Each row comes from the steps of one path. Every step used is in the known rows, and no mark comes twice. Write the path behind each row, first mark first.
Known rows
nisut mivo zepipoz kugun: 0.646; 0.306; 0.310; -1.253; -2.006; 1.350; 1.467; -0.755; 0.242; -0.596; 1.266; -1.170; -0.020; -0.381; 1.327; -1.280; 0.185; -0.572; -1.181; -2.747; 0.359; 0.993; -0.760; -0.285; 0.084
levu kugun zosek nobag zepipoz: 2.238; 1.174; -0.265; -4.070; -2.995; 0.318; -0.263; 0.457; 0.545; -0.454; -0.678; -0.294; -2.289; -0.457; -2.269; 2.769; 1.336; -1.128; -0.323; -5.666; 0.035; 0.019; 1.583; 0.668; -0.083
nobag zosek kugun zepipoz mivo: -0.213; 1.073; -0.784; -1.266; -3.304; 1.724; -0.617; -0.785; -1.231; -0.488; 0.556; -1.132; -1.030; -0.874; 0.604; 0.659; -0.555; -1.156; 0.632; -2.499; 0.851; 1.572; 0.315; 0.284; -0.542
nobag zosek kugun zepipoz mivo nisut: -0.562; 1.900; -0.471; -1.593; -3.659; 1.324; -0.221; -0.816; -1.233; 0.546; 1.093; -1.225; -1.873; -1.953; 1.463; 1.500; 1.143; -1.960; 0.310; -3.793; 1.243; 0.930; -0.562; 0.571; -0.398
nisut mivo zepipoz kugun zosek nobag: 1.216; 0.394; -0.701; -3.728; -3.676; 1.171; 0.090; 0.200; 1.203; -1.702; 0.962; -1.521; -2.401; -0.168; 0.911; 0.671; 0.639; -0.320; -2.703; -5.262; 0.775; 0.672; 0.318; 0.002; 0.555
gafot levu kugun nisut mivo zepipoz nobag zosek: 1.462; -0.639; 0.576; -5.817; -5.367; 0.683; -0.290; 0.802; -1.066; -1.417; 2.664; -3.252; -2.228; -1.807; 2.746; 2.148; 2.488; -2.514; -1.503; -6.149; 0.299; 1.446; 0.838; 1.996; -0.997
nobag zosek: -0.413; -0.217; 0.168; -0.892; -0.691; 0.000; -0.671; -0.256; -0.210; -0.029; 0.364; -0.698; -0.703; -0.010; 0.341; 1.356; 0.037; -1.437; -0.820; -0.979; 0.355; -0.471; 0.167; 0.190; -0.893
nisut mivo zepipoz nobag zosek kugun levu: -0.157; -1.025; 0.690; -4.476; -3.512; 1.410; -0.560; 0.804; -0.122; -1.042; 1.604; -3.104; -1.076; -0.383; 1.879; 1.339; 1.067; -1.630; -2.015; -4.145; 0.810; 2.836; 0.139; 1.013; -0.352
mivo zepipoz kugun nisut: 0.591; 0.803; -0.014; -1.730; -2.049; 1.516; 0.568; 0.122; -0.756; -0.649; 0.942; 0.371; -0.823; -1.321; 1.317; -0.449; 2.231; -1.213; -0.161; -2.819; 0.043; -0.859; -1.475; 0.804; 0.245
nobag zosek kugun: 0.075; 0.264; -0.378; -1.039; -0.601; 0.835; -0.809; 1.206; -0.303; 0.558; -0.378; -0.927; -0.626; -0.621; -0.529; 1.621; -0.220; -1.365; 1.000; -1.680; 1.275; 0.018; 0.226; 0.032; -0.187
levu kugun zosek: 0.446; 0.625; -0.461; -2.495; -1.342; -0.027; 0.598; 0.374; -1.043; -0.500; -0.506; -0.684; -2.392; -0.354; -0.935; 2.234; 1.441; -0.241; 0.406; -2.078; -0.014; -0.073; 1.248; -0.122; 0.352
kugun zepipoz mivo: -0.231; 0.882; -0.427; -0.270; -2.592; 0.905; 0.195; -2.016; -0.931; -1.025; 0.964; -0.235; -0.469; -0.199; 1.180; -0.980; -0.200; 0.226; -0.254; -0.809; -0.438; 1.451; 0.142; 0.314; -0.391
nisut mivo zepipoz nobag zosek kugun: 0.038; -0.156; 1.031; -2.771; -3.113; 1.045; 0.146; 1.348; -0.233; -0.687; 1.596; -2.296; -0.371; -1.129; 2.061; 1.668; 0.454; -1.205; -1.073; -4.287; 1.369; 2.177; 0.144; 0.960; -0.917
mivo zepipoz kugun: 0.557; 0.123; 0.442; -0.766; -1.096; 1.207; 0.845; -0.643; -0.635; -0.925; 0.721; -0.255; 0.333; -0.154; 1.020; -0.915; 0.918; -0.586; -0.487; -1.701; -0.601; -0.150; -1.127; -0.222; -0.384
kugun levu gafot: 0.401; -0.119; -1.322; -1.849; -1.414; -0.190; 0.460; -1.202; -0.218; 0.042; 0.232; -0.914; -0.910; 1.239; 0.063; -0.940; 0.339; 0.273; -0.059; -1.047; -1.160; 1.260; 0.761; 0.820; -0.176
gafot levu kugun zepipoz mivo: 1.575; 0.197; -0.943; -2.440; -3.803; 1.159; -0.170; -1.823; -1.745; -1.450; 1.144; -2.068; -0.940; -0.340; 0.729; -0.691; 0.165; -0.406; 0.758; -2.337; -1.236; 2.003; 1.133; 0.217; -0.430
gafot levu: 1.024; -1.221; -0.698; -1.460; -0.590; 0.020; -1.109; -0.095; -0.048; -0.502; 0.598; -1.242; -0.091; 0.574; -0.107; -0.288; -0.230; -0.671; -0.334; 0.017; -0.382; 0.124; 0.282; 0.271; -0.601
kugun nisut mivo: 0.157; 0.800; -0.586; -1.328; -1.934; 0.357; 0.327; 0.601; 0.795; 0.534; 0.639; -0.301; -1.491; -1.311; 0.617; 0.080; 0.544; -0.637; -0.439; -2.210; 1.459; 0.411; 0.072; 0.970; 1.114
gafot levu kugun zosek nobag zepipoz mivo: 2.791; 0.857; -1.031; -4.537; -4.851; 0.339; -1.161; -0.882; 0.214; -1.211; 0.448; -2.563; -2.666; -0.110; -1.096; 1.906; 0.227; -1.705; -0.841; -5.952; -0.243; 1.118; 2.349; 0.734; -0.864
zosek nobag zepipoz mivo: 1.229; 1.420; 0.093; -0.598; -2.877; 0.357; -0.733; -1.141; 1.270; -0.154; 0.310; -0.691; -0.177; -0.291; -0.064; -0.075; -0.964; -0.802; -0.874; -3.901; 0.193; 1.041; 0.697; 0.550; -0.638
zosek nobag: 0.823; 0.017; -0.421; -0.764; -0.787; 0.087; -1.227; 0.826; 1.244; -0.583; -0.081; -0.228; -0.505; -0.305; 0.144; 0.407; -0.196; 0.442; -0.574; -1.991; 0.026; 0.004; 0.567; 0.020; 0.633
nisut mivo zepipoz: 0.400; 0.254; 0.515; -1.117; -2.014; 0.513; 1.601; -0.867; 0.590; -0.057; 1.216; -0.621; 0.075; -0.257; 0.975; -0.528; -0.335; -0.591; -1.111; -2.083; 0.864; 1.432; -0.322; -0.131; -0.013
mivo zepipoz nobag zosek kugun levu: -0.247; -1.174; 0.761; -4.029; -2.511; 1.395; -1.178; 0.931; -0.979; -1.314; 1.146; -2.147; -0.751; -0.247; 1.537; 1.767; 1.834; -1.761; -1.385; -3.183; -0.067; 1.649; -0.111; 1.031; -0.757

Which path is each row?
3.330; 0.033; -0.830; -5.507; -3.601; 0.269; -1.331; 0.328; 0.451; -0.944; -0.067; -1.568; -2.431; 0.152; -2.324; 2.489; 1.152; -1.850; -0.617; -5.679; -0.382; 0.114; 1.826; 0.908; -0.665 : gafot levu kugun zosek nobag zepipoz
1.703; -1.382; 0.081; -4.141; -3.060; 0.908; -0.830; 0.418; -1.949; -2.267; 1.386; -1.776; -0.575; -0.373; 1.149; 0.520; 2.138; 0.275; 0.045; -2.523; -2.108; 1.739; 0.929; 1.425; -0.917 : gafot levu kugun zepipoz nobag
0.031; 2.068; 0.827; -0.164; -2.495; -0.075; 0.911; -1.943; 0.077; 1.396; 0.883; -0.476; -0.526; -1.155; 0.567; 0.397; 0.879; -2.116; -0.766; -3.213; 0.527; 0.402; -0.629; 0.855; -1.069 : nobag zepipoz mivo nisut
0.339; 0.540; 1.116; -4.362; -4.671; 0.694; 0.771; 0.834; -1.033; -0.977; 2.111; -2.053; -2.133; -2.404; 2.766; 2.416; 2.648; -1.901; -1.210; -6.243; 0.650; 1.434; 0.543; 1.702; -0.431 : levu kugun nisut mivo zepipoz nobag zosek
1.173; 1.125; -0.018; -1.914; -1.901; 1.335; -0.044; 0.123; -0.157; 0.347; 0.134; 0.650; -0.729; -0.936; -0.704; -0.188; 1.973; -2.055; 0.174; -3.390; 0.095; -1.076; -1.194; 1.655; -0.265 : nobag zepipoz kugun nisut
1.321; 0.664; -0.891; -3.270; -2.118; 0.149; -0.613; 1.183; 0.189; -1.148; -0.609; -0.961; -2.898; -0.665; -0.752; 2.605; 1.246; 0.239; -0.162; -4.028; 0.035; -0.039; 1.872; -0.143; 0.991 : levu kugun zosek nobag
2.267; 0.253; -0.490; -4.160; -4.120; 0.955; 0.983; -0.008; -0.354; -0.288; 1.594; -1.869; -1.655; -1.671; 0.770; 0.301; 1.444; -1.850; 0.243; -4.786; 0.724; 1.227; 0.445; 0.807; 0.569 : gafot levu kugun nisut mivo zepipoz
-0.544; -0.950; 0.827; -2.792; -2.565; 0.604; -1.245; -0.043; -1.407; -1.882; 1.538; -0.682; -0.708; -0.228; 1.886; 1.534; 1.661; -0.549; -1.814; -1.957; -0.910; 0.747; -0.009; 1.807; -1.679 : kugun zepipoz nobag zosek
1.775; -0.373; -0.278; -3.374; -2.126; 1.590; -1.792; -0.314; 1.256; -0.820; -0.018; -0.954; -0.745; 0.627; -1.031; -0.553; 1.026; -1.468; -1.654; -4.124; -1.077; 0.213; -0.161; 0.692; 0.204 : zosek nobag zepipoz kugun levu
1.130; 0.514; 0.549; -0.997; -0.942; 1.147; 0.212; -0.601; -0.009; 0.105; -0.035; 0.040; 0.459; 0.220; -0.988; -0.681; 0.641; -1.449; -0.090; -2.310; -0.520; -0.389; -0.803; 0.669; -0.936 : nobag zepipoz kugun
1.735; 0.620; 0.197; -1.532; -1.655; 0.346; -0.883; 0.042; 1.538; 0.059; -0.126; 0.391; 0.063; -0.151; -1.285; 0.536; -0.088; -0.911; -0.614; -3.582; 0.057; -0.014; 0.237; 0.753; -0.462 : zosek nobag zepipoz
-0.401; -0.016; 1.054; -3.707; -4.122; 0.366; -0.044; 0.567; -0.306; -1.027; 2.471; -1.435; -1.663; -1.686; 3.114; 1.772; 1.992; -1.833; -2.636; -4.729; 1.139; 1.091; -0.173; 2.208; -0.935 : kugun nisut mivo zepipoz nobag zosek
0.363; 1.396; 0.481; 0.146; -2.045; 0.257; 0.477; -1.951; 0.051; 0.420; 0.407; -0.382; 0.268; -0.027; -0.221; -0.475; -0.802; -1.325; -0.300; -1.936; 0.130; 0.993; 0.212; 0.548; -1.245 : nobag zepipoz mivo
1.499; -0.596; -1.093; -3.907; -2.054; -0.040; -0.494; 0.272; -0.996; -0.936; 0.105; -1.926; -2.442; 0.294; -1.060; 1.937; 1.232; -0.871; 0.068; -2.057; -0.384; 0.097; 1.589; 0.198; -0.237 : gafot levu kugun zosek
1.350; 2.842; -0.042; -3.401; -4.585; -0.026; 0.246; -0.796; 0.282; 0.331; 0.338; -1.446; -3.352; -1.753; -0.256; 3.008; 2.033; -1.839; -0.923; -7.297; 0.527; 0.385; 1.194; 0.719; -0.117 : levu kugun zosek nobag zepipoz mivo nisut
0.834; 2.167; 0.369; -0.969; -3.263; -0.025; -0.288; -1.125; 1.272; 0.795; 0.794; -0.705; -1.029; -1.462; 0.706; 0.779; 0.614; -1.647; -1.349; -5.225; 0.564; 0.379; -0.110; 0.851; -0.509 : zosek nobag zepipoz mivo nisut
-0.091; -0.619; 1.523; -1.380; -1.501; 0.057; 0.402; 0.253; -0.803; -1.485; 1.467; -0.443; 0.534; -0.409; 2.196; 0.407; 1.452; 0.206; -1.438; -1.500; -0.727; 0.990; -0.418; 0.966; -1.111 : mivo zepipoz nobag
0.480; -0.214; -0.369; -4.622; -4.554; 0.828; 0.595; 0.096; -0.435; -0.623; 1.789; -3.151; -1.200; 0.025; 2.157; 0.693; 0.817; -0.864; -1.169; -5.255; 0.280; 3.438; 0.896; 1.690; -1.006 : nisut mivo zepipoz nobag zosek kugun levu gafot
0.347; 0.792; -0.781; -1.554; -2.022; 1.256; 0.085; 0.759; 0.326; 0.051; 0.637; -0.922; -1.634; -1.285; 1.007; -0.741; 0.981; -0.575; -0.418; -2.853; 0.991; 0.092; -0.436; 0.821; 1.145 : zepipoz kugun nisut mivo
1.216; 1.414; 0.088; -2.756; -3.476; 1.001; 2.048; 0.020; -0.255; 0.141; 1.000; -0.560; -1.578; -2.210; 0.804; 0.574; 1.635; -1.228; 0.524; -4.759; 1.056; 1.086; 0.158; 0.552; 1.132 : levu kugun nisut mivo zepipoz
0.467; 0.926; -0.021; -2.062; -2.914; 0.702; 1.361; -0.262; 0.511; 0.119; 1.347; -0.006; -1.078; -1.461; 1.254; -0.083; 0.955; -1.262; -0.836; -3.231; 1.442; 0.693; -0.638; 0.867; 0.585 : kugun nisut mivo zepipoz
0.458; 0.756; 0.348; -2.924; -3.327; 1.276; 0.563; 2.281; -0.115; -0.372; 1.335; -0.940; -0.739; -2.341; 2.055; 0.812; 1.802; -0.435; 0.047; -4.469; 1.675; 2.057; -0.345; 1.767; 0.663 : zosek kugun nisut mivo zepipoz nobag
1.732; 2.042; -0.369; -3.075; -4.177; 0.356; -0.173; -0.724; 0.219; -0.705; -0.177; -1.357; -2.615; -0.649; -1.045; 2.193; 0.472; -1.079; -0.511; -5.994; 0.142; 1.010; 2.025; 0.350; -0.258 : levu kugun zosek nobag zepipoz mivo
0.046; 0.221; 0.933; -2.798; -3.426; 0.411; 0.703; 0.823; -0.009; -0.979; 2.033; -0.718; -0.922; -1.664; 2.840; 0.435; 2.002; -0.505; -1.783; -3.657; 0.744; 1.482; -0.395; 1.925; -0.003 : kugun nisut mivo zepipoz nobag
1.089; 0.131; -1.051; -3.058; -3.529; 1.168; 1.880; -1.969; -0.048; -0.572; 1.525; -2.060; -0.915; 0.871; 1.510; -2.304; 0.483; -0.247; -1.283; -3.794; -0.852; 2.206; 0.064; 0.575; -0.118 : nisut mivo zepipoz kugun levu gafot
-0.044; 0.313; 0.694; -3.348; -3.112; 1.118; -0.714; 2.132; -1.150; -0.729; 1.328; -0.718; -1.121; -2.057; 1.962; 2.511; 2.598; -1.849; -0.128; -4.379; 1.176; 0.431; -0.607; 1.997; -0.661 : mivo zepipoz nobag zosek kugun nisut
0.383; 0.376; -0.271; -2.938; -2.883; 1.094; 1.286; -0.593; -0.057; -1.150; 1.071; -1.193; -1.880; 0.077; 0.725; 0.262; 0.833; -0.773; -2.161; -3.309; 0.701; 0.694; -0.146; 0.033; -0.044 : nisut mivo zepipoz kugun zosek
2.158; -0.673; -0.775; -3.376; -2.626; 1.129; -0.262; -0.603; -1.488; -1.205; 0.679; -0.988; -0.769; -0.172; -0.567; -0.078; 1.096; -0.588; 1.011; -2.033; -1.358; 1.005; 0.689; 0.411; -0.300 : gafot levu kugun zepipoz
2.389; 1.612; -0.692; -4.829; -5.232; -0.057; -0.889; -0.850; 0.214; -0.149; 0.934; -2.663; -3.450; -1.129; -0.393; 2.698; 1.856; -2.491; -1.227; -7.295; 0.140; 0.535; 1.484; 0.971; -0.746 : gafot levu kugun zosek nobag zepipoz mivo nisut
0.192; 2.113; -0.073; -1.231; -3.516; 0.809; 1.248; -1.700; -1.671; 0.107; 1.024; -0.923; -1.738; -2.124; 1.638; 0.492; 2.040; -0.483; 0.602; -3.641; -0.463; 1.228; -0.014; 0.196; 0.300 : levu kugun zepipoz mivo nisut
